Each row was made from one small tree. Brackets hold a mark, then the marks that hang from it, in the order of their numbers. Every link used is in the known rows. Write each row's tree.
In the rows, zero is written as 128.
Known rows
{j338 {j786 {j833 j200 j740}}}: [147 110 119 152 136 151  96 125 117 106 158 168 138 130 129 137 145 161
 164 112  78 144 141 164 153 114 132]
{j200 {j338 {j786 j833}}}: [131  88 183 146 138 135 102 160 130  91 153 157 149 115 219 147  80  99
 141 103  72 130 139 159 101  85 113]
{j365 j522}: [ 88 120 139 135 115  77 141 130 126 169 146  99 126 164 161 112  72  97
 150 132  28 113 121 109 153  52 159]
{j632 {j786 {j833 j740}}}: [130  97 133 178 172  85 157 103  89 100 118 101 126 135 150 133 149 118
 124 144 186  91 132 141 119 102 132]
{j341 {j365 j740} {j833 j522}}: [111 126  99 110  99  70  19 147 103  83  80 124 139 164 122 109 103 137
 124 117  75 127 119 109  61  84  83]
{j833 j200 {j341 {j365 j740}} j522}: [140 168 132 115  97 159  83 111 171  90 104 145 129 117 106 116 132 163
 131 145  60 159 112 112  91 205 112]
{j213 j522}: [126 116 138 116 137  77 148 136 136 174  77  99 119 145 140 115 140 103
 144 118 120  84 120  95 189  99 116]
{j786 {j833 j200 {j341 j365} j740}}: [128 115 118 128  99 160  70 101 139  72 108 144 134  94 102 123 150 165
 158 156 133 152 126 143 136 172 153]
{j522 {j365 j740} {j833 j200}}: [116 116 105 104 111 201 173 155 110 206 150 114 114  86  90 122 145 141
 107 116  71 123 135 114 165 185  80]
{j932 {j833 j200}}: [124 114 119 124 126 157 159 111 234 128 154  86  87 137 132 110 151 125
 147 132 105 128 135 126 157 110 135]
{j632 j786}: [112 107 125 162 186  94 175 118 103 138 128  82 102 149 161 115 119 103
 117 133 143  82 136 133 132  88 125]
{j932 {j632 j786} {j833 j522 j740}}: [176 171 150 147 153  91 133  85 169 123  67  53 133 154 100 162 147 125
 110 145 218 124 119 106  51  98 153]
{j833 {j522 j365}}: [153 118 126 133 129  82 172 132 153 135 133 107 138 128 124 119 124 123
 119 101 153 137 121 114  90 142 128]
{j632 {j786 {j833 {j522 j365}}}}: [152  74 126 177 176  90 180 103  95  78 139 111 131 133 152 131 131 109
 103 119 196  94 129 134 101 128 120]
{j786 j833}: [115  72 116 145 126  88 138 116 102  73 145  98 114 136 157 113 109 103
 150 124 102 117 136 139 141  96 122]
{j522 j213 j365 {j833 j341 j740}}: [115 172 117  80 120 175 155 159 138 239 116 180 133  92  61 151 165 139
  69 127 239 138 132 128 175 189 132]
{j786 {j833 {j522 j213 j365}}}: [148  96 118 141 122  89 154 117 130  79 157 134 136 157 133 131 131 110
 110 104 208 128 123 132 107 140 119]
{j338 {j786 j833}}: [129  79 112 148 146 119 100 130 105  91 162 157 123 138 152 133  99 127
 149  95  49 129 149 165 158  78 119]
{j365 {j522 j833}}: [ 80 155 131 116 116  95 149 147 105 212 152 119 114 134 150 124  94  99
 136 127   8 116 125 104 142  55 155]
{j522 j213 j365 {j833 j341}}: [103 141 102  72 131 187 166 160 131 218 136 168 111 100  80 137 127 115
  64 112 202 129 140 130 196 184 119]
{j522 {j833 j740}}: [107 187 124 109 125  97 146 157 112 214 112 114 114 101 111 132 170 132
 132 129  99 127 132 122 109  94 136]
{j365 {j522 j213 j833} j740}: [ 65 179 144 109  97 103 137 149 101 218 151 138 122 191 145 140  97  91
  98 136  21  98 119 101 152  79  93]
{j341 j365 {j833 j200 j522 j740}}: [136 165 100 113  98 110  24 142 130 105  90 140 150 134  92 112 168 181
 156 126 154 153 114 116  54 110 147]
{j833 j200 j341 j522}: [159 157 140 116 116 154 163 115 162 106 128 138 130 103 120 115 131 149
 142 145  96 160 117 111 130 203 132]
{j522 j213}: [ 94 146 118 120 134  99 142 133 145 156 150 106 102 202 136 114 122  93
 118 119 177 108 130 136 154  91 122]
{j341 j365 {j833 j200 j740}}: [107 135  86 107 103 138  15 144 120 123  93 126 133 132  91 102 151 175
 163 134 143 140 124 129 110  98 145]

Which tree is each row?
[149 113 125 156 155 144 124  90  50  99 100  42 130 147 108 138 111 124
 145 150 182 110 125 132 119 120 144]  {j932 {j632 {j786 {j833 j200 j740}}}}
[146 144 124 128 131  92 167 134 164 147 148 127 133 171 119 126 135 116
  95  97 222 131 119 121  99 146 124]  {j833 {j522 j213 j365}}
[142 141 133 131 115  92 161 134 153 144 138 126 140 181 116 131 130 114
  85 106 187 123 117 115  99 156  87]  {j833 {j522 j213 {j365 j740}}}
[155 121 150 170 164  84 160  98 102  80 101 135 143 113 138 145 147 127
 110 152 191 110 123 129 100 147 130]  {j632 {j786 {j833 j341 j522 j740}}}
[125 171 179 110  94 196  57 138 192 130  83 153 153  69 130 131 146 162
 149 163 139 162 113 134  94 184 161]  {j833 {j200 j338} {j341 j365} j740}
[122  82 115 157 168 162 121  94 104  66 129 123 108 116 140 122 127 129
 124 148 149 103 136 146 145 149 134]  {j632 {j786 {j833 j200 {j341 j365}}}}
[143 109 169 151 104 143 126 127 133  87 142 119 151 106 164 132 152 131
 167 145 148 137 120 141 100 140 134]  {j786 {j833 {j200 j338} j740}}
[142  93 117 153 162 154 131  91  45  86 112  33 120 151 120 130  88 107
 144 143 157 105 133 132 131 116 134]  {j932 {j632 {j786 {j833 j200}}}}
[158 153 122 121 109 105 115 142 112 122 109 129 159 126 106 116 160 166
 157 135 154 147 116 107 104 125 126]  {j341 {j833 j200 j522 j740}}
[139 106 195 138 127 144  91 158 137  99 124 181 166  89 196 158  92 118
 136 123  92 143 134 158 109 116 123]  {j200 {j338 {j786 {j833 j341 j740}}}}
[128 134 111 109 125  71 116 150 100 112 125 132 134 176 132 116 113 113
 121 114 176 126 125 114 115  86 105]  {j341 {j833 {j522 j213}}}
[148 100 137 135 115  87 142 110 118  47 120 139 135 109 144 129 106 115
 134 134 112 145 124 124 117 155 123]  {j786 {j833 j341 j522}}
[ 95 141 106  93 119 159 161 163 115 222 148 138 113 147  93 139 138 111
  64 105 161 107 135 124 163 155  70]  {j522 j213 {j365 j740} j833}
[168  87 110 152 140 158 123 126 128  85 180 178 142 120 131 136 124 154
 143  86  85 149 140 155 135 141 122]  {j338 {j786 {j833 j200 {j522 j365}}}}
[ 88 209 137 111 102 136 142 143 129 239 165 150 127 163 117 136 150 126
 129 138 103 123 115 109 148  90 166]  {j365 {j522 j213 {j833 j200 j740}}}
[100 117 114 102 120 134  89 110 240 112 100 121  90 115 119 119 118 122
 116 138 102 138 138 128 145 111 143]  {j932 {j833 {j341 j365}}}
[ 95 192 106  96 133 174 161 151 126 205 178 135  86 156 111 121 170 118
 117 120 147 119 134 130 155 126 124]  {j522 j213 {j833 j200}}
[ 95 167 140 114  94 105  50 121 161 162  67 149 148 111 103 128 113 151
 136 159  93 149 115 119 126 118 180]  {j833 {j341 {j365 j522}} j740}
[170 137 145 142  99 128 139  99 138  66 118 153 156  93 113 136 162 161
 152 155 146 162 113 125 112 193 139]  {j786 {j833 j200 j341 j522 j740}}
[138  85 107 146 144 161 106 124 113  90 181 160 121 133 145 127 115 144
 161 102  46 136 148 165 169 107 122]  {j338 {j786 {j833 j200}}}
[130 116 146  85 119 240 173 171 141 195 140 155 134  25 118 135 122 132
 105 123 120 145 135 123 162 216 120]  {j522 j365 {j833 {j200 j338} j341}}
[144  95 133 179 175  70 174 101  91  68 137 106 122 146 167 131 134 104
 115 127 165  94 128 131  89 108 122]  {j632 {j786 {j833 j522}}}
[159 108 131 134 112 141 151 102 131  45 145 141 132 101 134 121 126 137
 148 141 108 154 122 127 133 185 127]  {j786 {j833 j200 j341 j522}}
[122 190 128  92 114 177 150 147 126 204 110 146 118  61  86 132 172 158
 140 154  93 149 127 121 156 174 140]  {j522 {j833 j200 j341 j740}}
[175 144 132 144 157 160 154  78 171 100 114  44 111 156 110 140 132 125
 123 140 178 125 125 109  85 121 144]  {j932 {j632 j786} {j833 j200 j522}}
[139 106 103 106 124  95 128 156 109 126 126 139 147 160 114 117 112 122
 105 103 212 129 127 114 129 117 106]  {j341 {j833 {j522 j213 j365}}}
[123  69 128 162 175 116 163 100  85  77 120 117 114 117 158 128 109 102
 112 147 151  92 140 140 159 131 120]  {j632 {j786 {j833 j341}}}
[131  79 116 133 145 141  98 126 109  84 145 181 131 112 141 138  84 131
 139 110  44 140 152 161 184 113 118]  {j338 {j786 {j833 j341}}}
[129 192 164 114 127 181 129 172 132 206 142 161 136  79 140 145 174 148
 145 123  80 143 131 139  99 126 134]  {j522 {j833 {j200 {j338 j786}} j740}}
[ 74 143 121 100 107 125  62 125 158 143 108 149 118 151 126 118  75 118
 117 142  90 133 123 126 156 111 161]  {j833 {j341 {j365 {j522 j213}}}}
